Every row comes from one small tree of marks. The marks that hang from a mark follow it in brackets, in the order of their numbers. Every link used is in the known rows. Which tree was each row made from?
Known rows:
J_458[J_170[J_624[J_111[J_678] J_411]] J_807 J_849]: [ 2.07 -0.15 -2.23  0.97  4.46 -2.10 -1.34 -1.20 -0.67 -1.19 -1.32  0.70
 -2.66  0.94 -3.16 -1.28 -3.12  2.15  0.56  1.05  0.05 -0.61 -1.03 -6.80
 -3.02  2.28]
J_111[J_458[J_807 J_849] J_678]: [ 1.40 -0.21  0.71  1.00  2.86 -1.92 -0.66 -3.71  0.38 -3.64 -1.56 -1.33
 -5.19 -0.41 -3.28 -3.09 -2.03  3.90  2.26  1.51 -1.75 -1.01 -2.02 -3.59
 -1.24  0.18]
J_624[J_111 J_411 J_849]: [-1.19 -0.39 -3.81  1.82  2.89 -3.51  1.62  0.67  1.17  1.09 -1.18  0.89
  2.11 -0.36  0.77 -1.21 -1.72  2.72 -0.18  3.31  2.04 -3.34 -1.93 -2.75
 -0.20  1.47]
J_678[J_368 J_807[J_761[J_111[J_458 J_624]]]]: [-1.51  1.88  0.62  2.28 -0.12 -1.32  1.38 -3.28  1.46 -2.09 -1.69  3.73
 -1.83  1.20 -2.38 -0.47  2.78  3.39  2.22  0.24 -2.09 -0.96 -1.19 -0.05
  2.31  0.90]
J_111[J_458 J_624]: [ 0.47  1.52  0.31  2.14  1.26 -1.46  0.63 -2.68  0.44 -3.42 -0.51 -0.41
 -2.12 -0.25 -0.77 -4.72  0.09  3.51  0.26  1.28 -1.25 -2.01 -0.12 -0.18
  1.04  0.75]
J_807[J_761[J_111[J_458[J_170 J_849] J_678[J_368]]]]: [-0.31  0.33  0.31  0.79  2.20 -2.69  1.01 -2.05  1.33 -2.78 -1.51  3.76
 -4.40  0.01 -3.67 -0.80 -0.22  2.40  0.66 -0.63 -3.98  0.19 -2.16 -3.27
 -1.16  0.71]
J_170[J_624[J_111[J_458 J_678] J_411 J_849]]: [ 0.58  1.37 -3.62  4.11  3.31 -3.40  0.55 -0.94  0.15 -0.75 -1.26 -1.35
  2.30 -0.22 -1.29 -5.24 -2.84  3.54 -0.13  3.15  1.25 -3.31 -2.49 -4.83
  0.16  2.17]
J_917[J_170[J_624[J_849]] J_411]: [-0.95 -0.88 -2.59  2.23  1.66  0.72 -1.71 -0.52 -0.85  1.80 -1.26 -0.08
  2.00 -1.88  0.41 -2.10 -0.78  2.79  2.04  0.03  1.42 -2.04  1.34 -1.45
  3.93  0.26]
J_761[J_111[J_624 J_678] J_807]: [ 2.22  2.38  0.23  2.16  1.89 -0.18 -1.96 -2.83 -0.57 -2.26 -1.17  1.66
 -0.14  1.05  0.83 -4.76 -0.77  3.56  1.82  1.72 -2.84 -1.72 -2.53 -2.42
  0.69  1.28]
J_678[J_368 J_807]: [-2.90 -0.11 -0.16  1.34 -0.54 -1.62  0.58 -2.72 -0.37  0.75 -1.85  1.52
 -1.77  1.83 -1.62  3.75  2.46  1.64  2.16  0.19 -1.02 -1.33 -1.07 -0.65
  2.19  0.07]
J_849[J_458[J_807[J_761[J_111]]]]: [ 0.15 -2.09 -0.20 -0.47  3.80 -0.31  1.47 -0.32  2.01 -0.59 -0.81  1.83
 -2.97  1.41 -1.08 -0.26  0.73  1.83  0.81 -0.25 -1.92 -0.68 -2.70 -2.83
  1.29 -1.11]
J_761[J_111[J_624[J_849] J_678] J_807]: [ 1.46  1.63 -0.63  2.67  2.10 -1.17 -1.65 -2.73 -0.23 -1.87 -1.27  1.53
  0.89 -0.20  1.67 -4.73 -2.05  3.51  2.26  3.26 -1.84 -2.69 -3.71 -2.70
  1.16  1.44]
J_917[J_170[J_624[J_111 J_411]]]: [ 0.32  0.77 -3.62  2.30  2.51 -0.60  0.08  0.98 -0.49  1.08 -1.36  0.11
  2.16  0.53 -0.44 -1.91 -0.77  2.62 -0.18  0.10  2.30 -2.00  0.98 -3.06
  1.14  1.49]
J_678[J_368 J_807[J_761[J_111[J_458[J_849] J_624[J_411]]]]]: [-1.58  1.34  0.02  1.40  0.94 -2.17  1.09 -2.61  1.78 -1.96 -2.68  4.64
 -1.85  0.15 -2.61 -0.10  0.52  3.65  3.44  1.71 -0.86 -0.53 -1.31 -1.93
  1.23  2.28]
J_917[J_170[J_624[J_111[J_458[J_849] J_678]]] J_411]: [ 1.70  1.42 -1.88  2.50  2.81 -0.21 -1.74 -1.37 -0.45 -1.29 -1.85 -0.91
 -0.37 -1.39 -3.19 -5.23 -1.73  4.73 -0.04 -0.50  1.83 -1.21  1.52 -4.16
  0.46  1.30]
J_761[J_111[J_678[J_368]] J_807]: [-0.23  1.48 -0.46  1.59  0.99 -0.96 -1.11 -1.73 -0.88  0.14 -2.07  2.60
 -0.36  2.44 -0.03 -0.75  0.15  2.45  2.75  0.84 -3.11 -1.90 -3.57 -2.74
  1.13  0.88]
J_170[J_624[J_111[J_458 J_678[J_368 J_807]] J_411 J_849]]: [-1.62  1.76 -3.10  4.72  1.21 -3.54  0.74 -2.21 -0.21  0.51 -2.54 -0.10
  1.90  1.23 -3.08 -0.58 -1.06  3.22  1.34  2.89  1.66 -3.09 -2.99 -4.66
  1.51  2.56]
J_761[J_807]: [ 0.51 -0.22 -0.02  0.98  1.74 -0.64 -0.66 -1.72 -0.32 -0.04 -1.31  1.35
 -0.87  1.41  0.71 -1.43 -0.19  2.10  2.41  1.50 -1.80 -1.50 -1.31 -1.21
  1.58  0.16]
J_170[J_624]: [-0.50 -0.42 -1.12  1.15  1.68 -0.96 -0.69 -1.49 -1.44 -0.32 -0.24 -0.06
 -0.55  0.96  0.23 -1.47  0.69  1.27  1.32 -0.32 -1.45 -1.33 -0.12 -1.88
  1.43  0.11]
J_111[J_624[J_411] J_678]: [ 0.81  2.06 -1.47  2.64  2.01 -1.57  0.31 -2.15  0.21 -2.43 -0.65 -0.36
  0.22 -0.79 -1.40 -3.76 -1.62  3.90  0.39  2.09 -0.77 -1.51 -1.52 -1.76
  0.44  1.28]
J_917[J_170[J_624] J_411]: [-0.08 -0.12 -1.75  1.70  1.44  1.67 -1.97 -0.70 -1.24  1.43 -1.13  0.03
  0.93 -0.61 -0.39 -2.18  0.39  2.88  1.63 -1.43  0.42 -1.08  2.45 -1.12
  3.37  0.02]
J_807[J_761[J_111[J_458 J_624[J_849] J_678[J_368]]]]: [-0.96  2.10 -1.06  3.09  1.48 -2.60  1.95 -2.62  1.70 -3.36 -1.00  2.43
 -0.39 -1.21 -2.24 -3.78 -0.36  4.13  1.10  1.49 -2.13 -1.97 -3.56 -1.20
  1.41  0.77]

Write each row's tree:
[ 0.40  1.04 -0.30  1.27  2.22 -2.30  0.29 -1.96  0.76 -3.40 -1.53  0.38
 -2.17 -1.27 -0.95 -4.35 -2.11  3.67  1.57  2.71 -0.13 -1.58 -0.35 -2.09
  0.06  2.11] -> J_111[J_458[J_849] J_624[J_411]]
[-0.48 -0.84  1.07  0.64  1.81 -1.91  0.19 -3.07  1.71 -1.66 -1.97  3.00
 -3.19  0.17 -1.42 -0.52  1.25  2.95  2.82  0.59 -2.10 -0.17 -1.10 -2.23
  0.61  0.23] -> J_678[J_807[J_761[J_111[J_458[J_849]]]]]
[ 0.55 -2.52  0.42 -1.14  3.56 -1.48  0.58 -2.05  1.48 -2.15 -0.64  3.05
 -5.95 -0.44 -3.16  1.33 -0.69  1.69  1.90 -0.22 -2.39  1.18 -0.19 -2.40
 -1.41 -0.49] -> J_458[J_170 J_807[J_761] J_849]
[-2.05  0.07 -3.77  2.40  3.00 -3.80  3.18  1.06  1.25  0.65 -1.91 -0.16
  1.42  0.36 -2.02  0.29 -2.14  2.29 -1.76  2.67  2.23 -3.26 -4.78 -4.72
  1.00  1.20] -> J_624[J_111[J_678[J_368]] J_411 J_849[J_458]]
[-0.35 -0.11  0.27  0.68  2.56 -2.24  1.68 -3.32  1.51 -3.58 -1.64  1.52
 -5.31 -0.44 -5.94 -0.46 -0.93  3.79  2.95  0.34 -2.27  0.23 -2.39 -2.42
 -0.37 -0.37] -> J_111[J_458[J_807[J_761] J_849] J_678[J_368]]
[ 1.83 -0.42  1.45  0.16  3.28 -1.35  0.72 -3.33  2.00 -5.05 -0.61  2.46
 -6.69 -1.07 -4.05 -2.58 -1.26  3.18  1.47  0.74 -2.13  0.68  0.24 -1.73
 -1.11  0.59] -> J_111[J_458[J_170 J_807[J_761] J_849] J_624]
[ 0.16 -1.10 -0.56 -0.20  2.94 -0.58  0.43 -1.28  1.51 -0.61 -0.58  2.97
 -2.33  0.94 -0.78 -0.57  1.01  2.77  2.41 -0.04 -2.68 -0.63 -1.53 -1.41
  0.10 -0.72] -> J_458[J_807[J_761[J_111]]]
[-0.46  0.63 -0.51  3.25  1.46 -1.99  1.38 -4.58  1.62 -2.91 -0.57  0.96
 -0.33 -1.95 -2.90 -0.99 -0.14  3.79  1.56  2.08 -0.61 -0.47 -2.41 -0.77
  2.03 -0.31] -> J_111[J_624[J_849] J_678[J_807[J_761]]]
[ 0.18 -2.77 -1.72  0.44  4.85 -2.36  3.08  0.40  2.96 -0.71 -0.46  1.83
 -3.05  0.36 -2.61  0.81 -1.12  1.33 -1.81  1.15  0.65 -1.10 -2.62 -3.86
 -0.10 -0.43] -> J_624[J_111 J_849[J_458[J_170 J_807[J_761]]]]
[-0.93  2.53 -1.80  2.62  0.95 -1.92  1.08 -1.89 -0.14 -1.83 -1.19  0.77
  0.04 -0.07 -2.50 -1.52 -0.96  3.51  0.93  1.52 -0.80 -1.67 -2.06 -1.40
  0.86  1.48] -> J_111[J_624[J_411] J_678[J_368]]
[ 0.83 -2.07 -1.11 -0.35  4.19 -1.20 -0.23 -1.11  0.41 -0.93 -0.87  3.16
 -3.67  0.04 -3.02  0.46 -1.85  1.29  3.07  0.31 -1.51  1.09  0.11 -4.16
 -0.70  0.99] -> J_458[J_170[J_624[J_411]] J_807[J_761] J_849]
[ 0.04  0.45 -3.11  3.29  2.27 -0.36 -0.77 -0.08  0.10  1.00 -1.57 -0.41
  2.21 -1.27 -0.62 -4.56 -1.09  4.02  0.16  0.75  2.86 -3.09  1.41 -2.37
  2.59  1.23] -> J_917[J_170[J_624[J_111[J_458] J_849]] J_411]
[ 0.73 -2.22  0.32 -1.42  3.65 -1.18 -0.41 -1.42  1.38 -1.45 -0.91  4.30
 -5.29  0.29 -1.41  0.71 -0.22  1.66  2.17 -0.47 -3.14  0.62 -0.87 -3.26
 -1.85  0.08] -> J_458[J_170 J_807[J_761[J_111]] J_849]
[ 2.88  1.20  1.45  1.10  3.02 -1.33 -2.00 -3.76  0.28 -4.87 -1.33  0.85
 -5.96 -0.05 -2.12 -4.57 -2.08  3.63  1.05  1.13 -3.00 -0.96 -1.52 -4.37
 -2.44  1.80] -> J_761[J_111[J_458[J_170 J_807 J_849] J_624 J_678]]
[-0.06 -2.33 -0.12 -0.20  3.76 -0.51  2.45 -0.84  2.10 -1.28 -0.54  0.65
 -3.58  0.70 -2.78  0.32  0.32  1.87  0.66  0.04 -1.12 -0.16 -2.11 -1.91
  1.69 -1.61] -> J_849[J_458[J_807[J_761]]]
[ 2.78  1.13  0.42  1.77  3.39 -1.85 -0.79 -3.40  0.70 -4.55 -1.63  0.03
 -5.11 -0.83 -3.82 -4.11 -3.74  4.01  1.37  2.54 -1.49 -0.75 -1.19 -4.18
 -1.89  2.33] -> J_111[J_458[J_170 J_807 J_849] J_624[J_411] J_678]
[ 1.85  1.13 -2.10  2.54  4.20 -2.33  2.45 -1.36  2.80 -2.21 -1.20  0.62
 -1.15  0.35 -4.82 -3.68 -1.82  5.19  0.34  2.15 -0.10 -1.17 -2.13 -3.20
 -1.26  0.66] -> J_624[J_111[J_458[J_807[J_761]] J_678] J_411]
[-0.73  2.07  0.31  3.85  0.03 -2.50 -0.47 -4.15  0.24 -2.15 -2.05  1.79
 -2.06  0.60 -1.77 -0.98 -0.05  2.85  0.86  1.91 -2.14 -2.45 -2.95 -2.68
  1.04  2.17] -> J_761[J_111[J_458[J_170] J_624[J_849] J_678[J_368 J_807]]]
[-1.55 -1.44 -1.43  0.89  3.29 -1.79  2.24 -0.89  1.90 -0.57 -1.45  1.81
 -1.91  0.42 -2.62  0.96 -0.58  2.25  1.44  0.80 -1.49 -1.48 -5.43 -3.80
  1.73 -0.75] -> J_624[J_849[J_458[J_807[J_761[J_111[J_678[J_368]]]]]]]
[ 0.86 -0.77 -1.30  1.78  3.24 -2.88  0.73 -1.22  1.44 -1.18 -1.09  0.36
 -3.13  0.61 -1.44 -1.97 -1.62  2.69 -0.48  2.37  0.12 -2.90 -1.38 -3.33
 -1.51  1.18] -> J_624[J_111[J_458[J_170 J_807]] J_849]
[ 1.21 -1.45 -2.32 -0.19  4.85 -1.92  0.42 -0.23  0.90 -0.69 -0.93  3.47
 -2.75  0.64 -3.24  0.20 -1.78  1.66  1.15  0.43  0.19  0.56  0.21 -5.07
 -2.15  1.62] -> J_458[J_170[J_624[J_111 J_411]] J_807[J_761] J_849]
[ 0.48 -1.65 -0.04  0.92  3.25 -1.20  0.71 -1.47  1.03 -2.21 -0.62 -0.16
 -4.06 -0.16 -0.90 -0.86 -1.77  1.31 -0.44  1.93 -0.18 -1.83 -2.25 -3.05
  1.10  0.43] -> J_111[J_624[J_849[J_458[J_170 J_807]]]]
[ 0.83  1.31  1.43  2.43  1.73 -1.94  0.85 -5.49  1.64 -5.21 -1.33  0.85
 -3.74 -1.56 -4.84 -2.72 -0.29  4.42  1.79  1.24 -1.43  0.65 -1.18 -1.67
  0.63  0.26] -> J_111[J_458[J_849] J_624 J_678[J_807[J_761]]]
[ 1.21 -0.87 -2.58  2.06  4.38 -1.44 -0.65 -1.19  0.66 -0.12 -0.87  2.71
 -0.25  0.03 -1.55 -1.74 -2.51  2.22  2.52  1.50 -2.39 -0.81 -2.92 -5.06
 -0.09  1.22] -> J_458[J_170[J_624[J_411 J_849]] J_807[J_761[J_111[J_678]]]]
[-0.95  0.19 -0.94  1.85  2.62 -2.13  2.43 -0.90  1.78 -2.34 -0.65  3.03
 -1.80 -0.49 -2.32 -0.47 -0.59  1.52 -1.40  0.33 -2.04 -0.99 -4.15 -3.09
  1.56  0.46] -> J_807[J_761[J_111[J_624[J_849[J_458[J_170]]] J_678[J_368]]]]
[ 0.60  0.42  0.26  0.82  3.02 -0.46  1.60 -1.66  1.56 -2.89 -0.77  2.95
 -4.50  1.34 -4.17  0.01  0.11  2.02 -0.56 -0.83 -2.95  0.00 -3.21 -3.33
  0.45  0.15] -> J_849[J_458[J_170 J_807[J_761[J_111[J_624 J_678[J_368]]]]]]
[ 0.79  0.90 -1.64  2.93  3.21 -2.81  0.84 -2.89  1.13 -1.91 -1.92  1.02
 -0.55  0.07 -4.79 -2.13 -1.14  3.84  1.39  1.54  0.67  0.03 -1.23 -5.04
 -0.24  1.67] -> J_170[J_624[J_111[J_458[J_849] J_678[J_807[J_761]]] J_411]]
